In the rows, zero is written as 128.
Known rows, with every step that occurs
fenat -> kigag -> sotote -> vela -> voda -> magiv: [126 176 205 193 105 130 148 147 104 112 116 105 103 164 130  90 108 176
  78 146  61 145 165 116 157 146 114 169 181 103 114  71 138 143 132 105
 167  72 165 155 121 200 194 183  95]
magiv -> vela: [133 127 154 152 120 153 138 140 122 130 116 117 139 103 142 108 129 124
 116 124 126 152 157 157 140 110 113 117  99 122 147 144 116 140 124 120
 120 125 127 136 118 105 126 150 102]
kigag -> vela -> lolubi -> voda: [ 71 115 150 162 172 116 163 111 131 123 115 148  87  96 147 107 116 190
 120 119  88 156  82 117 160 149 124 186 100 119 106 147 119 111 123  79
 139  82 129 135 146 156 155 129  85]
kigag -> sotote -> vela -> voda: [ 87 139 170 155 148 131 145 152  96 125  95 105 135 140 141  95 106 198
  78 103  62 145 113 103 167 174 109 185 133 129 148 125 150 136 112 100
 131  99 167 141 114 200 168 176 118]
suvus -> vela: [153 123 114 157 145 157 137 139 117 139 144 122  97 110 132 133 134 117
 126 145 128 133 151 146 146  98 130 120 112 129 124 143 100 131 129 131
 111 123 137 142 136  97 144 137 106]
mefa -> kigag: [138 130 135 129 111 114 112 111 151 132 165 137 116 147 106 112 142 119
 112 118 114 127 124 142 126 113 107 136 142 114 103 110 121 159 137 121
 130 135 135 145 151 136 121 132 124]
dizime -> magiv -> suvus -> vela: [174 125 127 167 134 207 158 156  90 126 134 129  85  45 153 122 110  85
  86 149 132  81 161 165 188  94 107  55 126 109 142 104  47 139 159 144
 132 135 127 135 163 112 176 177  67]
voda -> magiv -> suvus: [170 155 164 148 105 157 148 151 128 125 136 140 123  94 136 115 131  98
 103 162 129 108 140 138 155 115 114  79 162 125 141  78 116 144 141 119
 153 116 148 133 153 135 171 165  91]
mefa -> kigag -> vela -> lolubi -> voda -> magiv: [105 143 176 180 143 111 152  87 160 115 173 157  68 107 129  88 137 157
  88 144  80 167  88 135 160 118 114 189 156 102  70 103 131 136 132  69
 153  68 142 158 189 174 178 129  68]
kuzalin -> fenat -> kigag -> sotote -> vela -> lolubi: [ 44 123 182 159 106 111 130 154 117 150  75 132 107 205 129  74 135 230
  82 121  65 127 154 118 152 131  97 156 144  99 139  97 118 127 123 101
 189  42 138 131  76 168 186 201 101]
mefa -> kigag -> sotote: [126 129 142 161 112 111 123 138 136 154 151 123 113 162 112  80 150 162
  89 105  99 124 126 142 143 115 115 136 138 115 146  96 127 142 158 119
 137 121 142 160 145 148 147 157 134]
zimob -> voda: [136 114 130 150 118 122 136 123 131 129 109 128 157 119 123 143 141 127
 108 133 156 124 127 162 140 125 107 119 157 130  93 151 153 111 114 124
 115 108 115 120 105 125 143 111 155]
voda -> magiv -> suvus -> vela -> kigag -> sotote: [169 148 152 181 106 197 189 170  94 166  93 122  89  74 142  93 122 155
  89 160 109 134 159 175 193  79 118  89 112 121 189  97  85 127 147 130
 143 109 168 160 138  92 225 210  45]
biti -> mulug: [167 112 140 132 144 115 128 145 142 121 128 129 110 125 132 151 130 102
 128 150 133 108 127  95 140 119 118 116 127 127 119 131 151 121 129 124
  98 151 153 145 135 116 104 133 109]
buzaz -> magiv: [116 100 155 124 138 127 119 137 130 120 142 122 118 140 130  88 134 140
 126 139 128 110 111 153 132 124 144 118 128 139 116 115 132 124 152 164
 103 154 143 112 129 164 127 143 142]
buzaz -> kuzalin -> fenat: [ 87 123 158  90 133  99  92 131 134 190 122 163 167 182 166 101 155 106
  91 138 111 111 195  93 130 107 107  77 118 134 140 122 121  96 135 146
 150 100 128  68  95 111 127 126 130]
dizime -> magiv -> vela: [135 126 148 162 117 181 148 128 100 110 125 112 132  70 158 107 111 105
  86 128 134 130 164 169 160  99 118  89 120  96 134 133  92 132 143 138
 129 125 104 133 140 124 146 148  89]
vela -> voda -> magiv: [151 173 161 154 139 144 143 114 117  95 143 126 128 108 142 133 106 115
 114 152  99 155 162 111 149 158 132 141 169 128 114 114 135 135 114 109
 135  98 157 124 156 172 143 117  97]
zimob -> voda -> magiv -> vela: [167 136 176 193  96 157 153 127 129 118 122 118 163  89 141 116 152 104
  77 162 162 158 168 190 155  92 101  94 165 119  96 146 160 118 113 111
 119  86 120 133 117 113 175 126 116]
fenat -> kigag -> vela -> voda -> mulug: [ 94 137 151 157 157 102 143 126 150 140 152 113  72 142 138 106  93 185
 150 109  85 168 150 104 142 156 139 159 126 142 111 105  94 108 145 114
 138  84 113  62 117 169  98 122  92]
lolubi -> voda -> magiv -> suvus -> vela -> ruro: [184 156 162 195 124 207 188 173  99 136  94 155  82  54 171 115  93  96
  62 164  89 145 147 145 185 104  84 111  89 123 116 128  87 134 120 136
 143 107 205 183 159 117 192 162  36]
kigag -> sotote -> vela -> lolubi: [ 56  98 158 154 133 127 145 143 103 112  85 107 126 136 134  94 126 232
  88 114  87 137  76 115 162 142 115 180 139 108 149 135 153 130 123  70
 142  88 141 157 107 181 197 193 115]
biti -> mefa: [157 120 135 140 134 107 112 143 117 116 142 130 127 122 105 147 122 126
 110 125 112 121  95 121 139 116 146 110 114 113 133 132 123 112 156 122
 124 154 153 161 148  94 110 149 126]
kuzalin -> fenat -> kigag -> sotote -> vela -> voda: [ 79 165 194 160 119 116 131 163 108 165  85 127 115 207 134  75 114 194
  74 110  39 137 191 104 156 166  95 162 137 117 144  90 114 133 111 132
 177  57 163 114  81 185 156 186 105]
magiv -> suvus -> vela -> ruro: [169 114 120 151 140 198 159 190 106 134  86 133 104  76 158 128  90 130
 105 130 108 117 152 138 168 106  99  89  73 135 159 132  64 151 123 136
 120 126 183 166 122 107 170 190  77]
kigag -> sotote: [115 126 137 160 129 124 143 158 111 148 113 115 124 144 135  95 136 170
 100 112 112 124 129 127 146 130 136 131 122 128 171 118 133 111 148 124
 136 116 133 143 120 138 155 151 136]
ruro -> vela -> lolubi: [ 87  97 117 132 145 139 160 122 116 109 105 126  92  84 116 133  98 177
 130 112 119 145  95 124 165 135 143 161 124 118 114 139 113 135 122  87
 109  87 155 140 107 150 185 166  80]
ruro -> vela: [120 121 115 129 136 134 155 140 126 137 125 127  95 106 113 126 106 133
 114 112 130 139 109 129 149 123 143 141 114 133 115 121 121 127 124 131
 104 113 161 131 105 133 171 159  98]
zimob -> voda -> mulug: [110  99 130 148 118 111 143 121 145 145 125 118 145 116 135 128 140 150
 105 123 158 154  99 157 144 127 103 122 153 145  85 172 160  79 130 125
 110 111 100  71  97 132 115  83 147]
dizime -> magiv -> suvus -> vela -> ruro: [172 115 112 159 138 230 169 177  85 113  98 129  94  44 177 127  71 109
  74 137 116  93 160 152 186  96 103  64  94 109 148 120  38 139 139 155
 130 128 163 161 145 122 191 190  62]
ruro -> vela -> voda -> mulug: [ 90 126 128 131 160 132 169 129 121 136 130 115  89  89 135 119  75 167
 118  91  94 185 103 106 171 171 141 171 114 153 108 154 120 114 123 119
  93 103 165  71 108 174 126 124  74]
vela -> kigag -> sotote: [105 124 129 130 108 140 161 138 104 158  75 116 125 126 133 102 114 200
 117 111 109 152 123 148 151 116 131 146  93 123 180 132 126 109 134 136
 136 128 139 144 105 115 166 163 104]
biti -> mefa -> kigag -> sotote -> vela -> ruro: [133 105 162 161 118 109 116 179 117 123 115 120 122 168 109  95 104 200
  27  91  50 135  50 111 154 100 106 158 100  96 136 112 139 138 147 114
 132 138 209 224 130 149 174 218 126]
vela -> lolubi -> voda -> magiv -> suvus: [123 151 186 170 117 159 174 123 108 106 100 159 102  53 146 111 121 133
  91 161  88 134 112 143 180 147  90 132 145 103 112 120 118 137 134  77
 167  93 160 151 171 155 174 152  46]
buzaz -> magiv -> suvus: [133 103 175 126 132 149 128 169 123 130 120 133 118 108 132  80 130 130
 119 136 125  81 117 164 157 128 121  80 123 143 142  90 102 143 161 159
 114 161 156 110 132 161 140 182 122]
buzaz -> magiv -> vela: [122 100 184 150 133 154 130 151 123 124 129 108 129 117 144  68 138 137
 115 134 126 131 140 186 147 103 130 108 100 133 132 132 122 137 145 159
  96 151 140 121 120 140 127 162 120]
suvus -> vela -> voda -> mulug: [121 132 123 160 173 154 153 128 115 138 152 107  86  89 156 128 104 147
 127 122  94 180 146 122 166 149 124 151 113 152 117 176  98 113 128 118
 100 115 142  81 139 139  97 104  83]
mefa -> kigag -> vela: [126 121 133 137 146 102 116 121 171 148 184 134  93 152 114  94 144 147
 116 113 113 133 107 129 131 105 126 144 136 130 113  88 112 144 136 112
 128 110 121 133 150 145 144 145 130]
lolubi -> vela -> voda -> mulug: [106 136 140 135 146 146 159 134 108 145 111  99 116 109 142 127  89 151
 121 113 105 179 134 134 165 218 118 181 114 136 107 176 115 122 131 117
  96 119 157  89 115 158 103  92  74]
fenat -> kigag: [139 140 144 144  98 117 122 129 130 127 124 127 102 155 111 124 123 127
 144 137 123 117 171 140 115 115 123 125 138 109 111  96 102 140 144 139
 153 121 120 133 115 122 121 141 115]
sotote -> vela -> voda: [103 140 162 123 148 134 133 126 110 104 111 117 139 122 139 131  96 156
 103 121  79 148 112 103 148 172 102 183 141 127 105 138 146 152  92 103
 121 114 160 125 123 191 143 153 111]
sotote -> kigag: [125 127 138 107  75 133 137 116 121 106 123 114 105 138 120 127 123 132
 133 127 114 133 132 139 114 102 126 128 128 122 126 120 130 134 131 134
 127 109 128 129 106 124 109 131  84]

Rows
[ 83 125 151 150 138 126 156 102 108 110  94 149 108  86 140 123 116 163
 118 128  90 153 102 132 153 156 103 180 111 106  99 168 129 121 122  86
 141 108 140 146 146 148 131 116  83] => vela -> lolubi -> voda
[ 86 125 170 117 138  80  92 141 160 202 139 163 120 217 156  82 149 133
 111 144 104 103 220  90 128  87 122  83 122 129 130  64  86  92 151 147
 169  67 105  63  84 112 144 151 123] => buzaz -> kuzalin -> fenat -> kigag -> vela
[112 105 114 131 162 137 145 159 146 131 110 127 114 134 158 116  87 179
 119 108 111 147 108  99 135 121 141 141  84 143 143 119 109 117 110 130
 123  94 150 142 112 148 165 153 125] => kigag -> vela -> ruro
[114 163 187 175 132 139 151 145 101 115 119 108 129 138 145  91 113 178
  59 137  66 154 121 101 171 158 120 177 173 122 134 104 165 131 111  96
 142  77 173 149 131 210 199 170 106] => kigag -> sotote -> vela -> voda -> magiv
[116 152 154 133  99 113 115 139 141 169 120 151 109 198 122 110 136 124
 125 135 106 121 206 131 115 122 112 105 132 118 122  91  94 124 127 158
 177  85 125 101  97 111 116 136 114] => kuzalin -> fenat -> kigag
[100 142 148 143 134 102 122 148 164 178 136 156  88 204 129  93 138 153
 127 128 104 123 188 115 121 113 131 111 123 132 129  67  84 111 128 149
 173  60 111  89  95 120 138 151 117] => kuzalin -> fenat -> kigag -> vela
[130 146 167 156 143 159 148 136 102 114 109 109 146  86 152 116 102 134
 120 112  92 171 182 138 159 156 108 140 100 124 147 154 104 153 108 106
 112 113 148 125 127 140 113 141  82] => magiv -> vela -> voda
[195 151 149 180 125 186 156 160 119 135 149 135  90  74 137 121 140  85
 101 176 131 115 162 156 170  88 113  69 147 129 137  94  89 146 142 122
 136 112 156 147 162 104 189 173  69] => voda -> magiv -> suvus -> vela
[114 128 131 132 104 158 175 154  85 174  50 103 121 127 124 105 105 190
 108 116 122 155 134 176 166 157 123 171  82 110 168 146 114 119 137 138
 118 124 161 162  88 105 186 163  76] => lolubi -> vela -> kigag -> sotote
[106 108 153 143 108 132 131 162 130 134 101 116 123 173 134  77 105 202
  46  92  66 141  82 119 150 113  87 178 113 113 130 108 143 154 119 120
 139 107 186 194 110 186 193 199 126] => mefa -> kigag -> sotote -> vela -> ruro
[ 47  83 206 171 144 145 165 122 117 123 110 120  96  73 168  50 124 195
 102 121  88 185  84 184 173 134 106 166  79 129  98 196 132 101 157 117
 104 130 136  88 132 167 100 124  64] => buzaz -> magiv -> vela -> lolubi -> voda -> mulug
[173 166 168 167 104 199 196 132  96 158  94 154  76  39 146 117 110 109
  91 175 102 153 142 184 185  90  86 124  95 112 119 133  87 131 121 137
 146 128 175 157 163  83 188 165  12] => lolubi -> voda -> magiv -> suvus -> vela -> kigag
[ 66 115 158 136 122 123 171  97 124  99 109 135  65 105 140 107 112 194
 127 119  77 160  88 130 149 125 124 187 100 114 105 137 121 113 128  82
 138  64 126 135 124 152 133 135  40] => sotote -> kigag -> vela -> lolubi -> voda
[ 96 117 146  87 104 144 143 111 121 134  81 120 135 121 123 130 100 176
 116 129 112 155  82 142 135 113 101 176 113 115 115 143 147 137  91 126
 131 135 142 138  95 128 172 170 100] => sotote -> vela -> kigag
[146 177 172 179 144 122 145 125 142 112 161 123  82 144 132 112 103 143
 132 153  92 149 188 109 144 137 148 146 168 122 105  57  99 132 133 107
 157  63 137 120 145 171 159 144  89] => fenat -> kigag -> vela -> voda -> magiv
[109 105 126 111 111 141 154 142 140 106 106 114  93 142 148 116  84 179
 122 107  96 151 113 109 121  95 140 140  83 137 144 109 113 121 112 135
 121  74 153 143  89 144 143 158  80] => sotote -> kigag -> vela -> ruro
[ 61 117 174 141 133 128 152 103 108 106  86 142 114 101 141 118 113 182
  93 132  75 156  61 124 156 154  84 211 125 100  77 168 155 134 100  76
 144 103 150 155 129 174 162 145  84] => sotote -> vela -> lolubi -> voda
[136 153 141 135 148 153 153 137  90 128  95 109 127 113 130 137  92 126
 124 125 108 150 164 140 163 215 116 176 116 121 114 152 104 151 118 113
 102 115 173 138 121 152 131 119  85] => lolubi -> vela -> voda
[ 76 125 144 121 133 118 158 111 144 115 151 100  76 125 148 106  95 193
 138  98  75 183 112 104 141 142 144 163 117 154 128 129 121 106 132 110
 112  72 125  57 107 175  85 112  60] => sotote -> kigag -> vela -> voda -> mulug
[122 133 140 153 133 102 129 137 153 141 144 126  79 163 118 108 122 154
 150 129 121 124 155 126 125 108 143 134 130 122 118  73  93 125 145 128
 151  93 107 122 116 127 144 155 118] => fenat -> kigag -> vela
[ 92 119 156 153 123 124 137 157 114 145 105 109 130 153 132  87 134 191
  74 115  97 129  90 120 150 128 112 159 134 126 147 117 160 124 126 115
 136 110 148 151 104 167 183 185 139] => kigag -> sotote -> vela
[ 74 138 184 173 119 109 147 149 112 138 108  91  95 163 137  83 101 220
  94 102  54 164 128 111 157 161 105 187 142 124 122 113 135 118 145 113
 147  91 143  99  94 201 131 162  97] => fenat -> kigag -> sotote -> vela -> voda -> mulug
[137 165 194 162  86 174 188 104 106 143  85 137 116  64 151 100 109 125
  93 157 103 203 145 188 159  95  95 159  87 101 112 162 133 124 106 130
 144 119 150 153 141  95 162 134  31] => lolubi -> voda -> magiv -> vela -> kigag
[124 118 128 148 134 128 140 158 150 127 107 128  87 161 141 114  85 176
 134 120 103 137 151 109 123 107 137 140  94 125 128  83  85 123 129 137
 146  84 143 151  97 140 158 163 114] => fenat -> kigag -> vela -> ruro
[148 170 198 193 103 159 168 125 115 131 122 138 117  81 152  91 136  94
  74 157 104 180 152 169 154 107 100 141 112 111 103 142 140 124 119 120
 146 105 146 155 156 119 148 123  63] => lolubi -> voda -> magiv -> vela
[ 78  97 123 140 174 118 138 119 143 112 129 127 103 113 141 118 119 197
 144 119 117 142 100 109 148 136 146 153 129 126 137 123 114 121 128  73
 130  78 110 124 129 151 164 151 113] => kigag -> vela -> lolubi
[176 179 179 156 126 184 171 160  91 124  98 121 121  77 137 126  97  96
  98 157 107 129 175 146 190 204 102 127 151 117 127 102  96 166 125 103
 124 103 193 142 145 159 174 154  44] => lolubi -> vela -> voda -> magiv -> suvus
[124 121 145 131  96 197 168 108  92 118  86 114 132  54 160 115  87 137
 102 126 135 155 160 191 162  86 112 108  92  86 147 148  85 129 127 149
 131 139 107 136 127  99 159 160  57] => dizime -> magiv -> vela -> kigag
[102 103 149 164 127 183 154 113  93  80 107 110 125  50 163 115 103 146
  99 126 125 137 153 164 173 112 118 109 128  80 134 150  88 135 138  96
 132 101  99 140 142 139 161 158  69] => dizime -> magiv -> vela -> lolubi
[133 148 154 199 146 168 172 106 103 108 133 142  69  66 149 123 132 127
  95 180  98 169 133 151 174 111 112 165 133 102  79 161 119 118 123  87
 139  82 155 168 174 125 177 119  47] => suvus -> vela -> lolubi -> voda -> magiv
[160 178 163 154 135 164 156 131  98 115 117 109 123 111 134 135 101 106
 104 159 110 160 171 138 165 199 125 167 153 116  99 131 123 147 118 109
 115  98 181 147 140 161 163 113  71] => lolubi -> vela -> voda -> magiv
[108 139 148 120 135 128 154 115 128 101 136 109  89 130 135 119  95 168
 137 110  77 154 141 109 140 141 143 159 120 138 138 106 108 131 115 108
 118  72 139 108 115 168 112 142  69] => sotote -> kigag -> vela -> voda
[100 117 119 130 114 147 187 149 100 167  71 114  93 104 118  99  90 204
 106  95 110 159 104 149 173 110 146 159  83 126 166 125 117 110 129 140
 111 112 170 149  82 118 210 192  75] => ruro -> vela -> kigag -> sotote
[120  94 139 153 167  82 106 118 154 104 180 139  87 128  98 120 129 185
 111 112  87 134  62 118 157 108 146 144 129  97 115 108 101 134 169  62
 126 115 141 170 172 126 141 176 107] => biti -> mefa -> kigag -> vela -> lolubi
[ 20 102 179 175 133 113 173 126 107 143  86 122  98 110 158  71 119 245
  61 103  56 181  33 118 175 157  90 216 112 117 112 177 171  88 136  78
 148  88 139 118 116 190 158 143  82] => kigag -> sotote -> vela -> lolubi -> voda -> mulug
[137  95 160 155 132 191 171 187  90 169  83 115  83  88 141  58 122 193
 103 137 107 104 132 200 194  88 122  92  75 138 190 108  73 125 171 170
 106 154 173 139 118 114 193 228  78] => buzaz -> magiv -> suvus -> vela -> kigag -> sotote
[157 167 167 153 137 170 182 157 107 118 117 137  96  55 131 119  77 112
  94 139  98 136 147 119 195 157 125 117 151 132 129  81  99 157 120 108
 121  89 203 126 140 177 199 187  46] => ruro -> vela -> voda -> magiv -> suvus
[ 59 107 177 174 129 142 176 110 115 128  97 127 106  58 167  93 116 181
 105 112  87 206 100 157 166 140  91 175  80 116 110 207 130 105 132  83
 130 103 121 103 130 132  98 108  47] => magiv -> vela -> lolubi -> voda -> mulug
[ 91 140 178 159 107 131 177  89 132  88 134 135  59 102 142 103 118 172
 108 152  80 172  97 130 152 107 133 176 136 109  92 116 137 110 125  79
 151  41 136 141 145 163 166 130  26] => sotote -> kigag -> vela -> lolubi -> voda -> magiv
[104 154 184 195 129 116 164 104 140 109 135 147  55 117 135 100 119 167
 121 164  89 157 136 133 153 120 129 174 148  95  75  90 111 114 140  83
 177  49 126 148 154 157 179 138  60] => fenat -> kigag -> vela -> lolubi -> voda -> magiv
[106 150 170 171 123 138 164  97 115  99 118 148 104  86 143 120 125 138
 100 162  96 162 110 133 157 139 114 170 147 100  86 147 147 121 122  84
 155  87 147 152 165 158 165 110  70] => vela -> lolubi -> voda -> magiv
[134 148 175 174  87 172 178 144 103 146  86 106 131  97 148  76 123 175
  88 139 113 184 161 180 167  78 126 126 104 110 185 125 131 119 131 125
 139 104 142 159 117 103 198 181  64] => voda -> magiv -> vela -> kigag -> sotote
[145 156 187 188 106 181 179 147 110 120  85 138 125  78 176  98  93 115
  62 144  88 192 148 149 155 107  96 149  75 112 112 157 132 126 104 130
 141  98 186 181 138 132 163 133  58] => lolubi -> voda -> magiv -> vela -> ruro
[146 150 171 139  88 178 165 115 119 125 103 118 134  82 140 111 114 133
 111 156 131 187 161 181 146  81 119 122 109 112 138 137 127 138 110 128
 131 117 137 143 123  92 171 156  55] => voda -> magiv -> vela -> kigag
[ 48 103 169 118 151  79  99 125 153 168 121 161 114 197 162  85 141 175
 122 142  94 112 208  87 140  99 123 101 128 114 131  81  80  94 149 101
 172  41 104  71  85 127 157 162 102] => buzaz -> kuzalin -> fenat -> kigag -> vela -> lolubi
[ 67 111 175 171 106 115 138 144 108 113  83 105 100 162 119  92 121 231
 107 124  83 126 117 128 152 127 110 176 149  88 128 102 130 140 140  77
 164  78 130 165  95 175 190 206 103] => fenat -> kigag -> sotote -> vela -> lolubi
[ 96 133 137 134 153 126 144 118 127 124 137 114 119 108 150 126  99 162
 130 105  94 173 124 104 144 176 124 157 127 147 121 159 127 113 128 118
 117 116 133  68 131 170  83  93 101] => vela -> voda -> mulug
[165 146 142 162 165 186 157 163  96 132 113 127 101  61 145 132 103 113
 122 133  89 120 180 135 185 151 102 108 112 135 153 128  59 159 125 113
 114 122 170 130 151 131 139 172  66] => magiv -> suvus -> vela -> voda
[127 164 183 141 134 144 139 116 117  95 134 118 134 123 142 126 103 134
  85 154  84 159 119 103 151 157 112 174 179 122  90 115 160 146  92  96
 134  92 169 132 140 201 175 148  98] => sotote -> vela -> voda -> magiv
[184 170 172 199 125 184 178 153 105 149 131 154  74  55 149 110 133  77
  80 178 101 130 150 165 182 101  91 106 122 122 107 115  95 131 136 126
 149 113 173 156 176 110 175 150  42] => lolubi -> voda -> magiv -> suvus -> vela
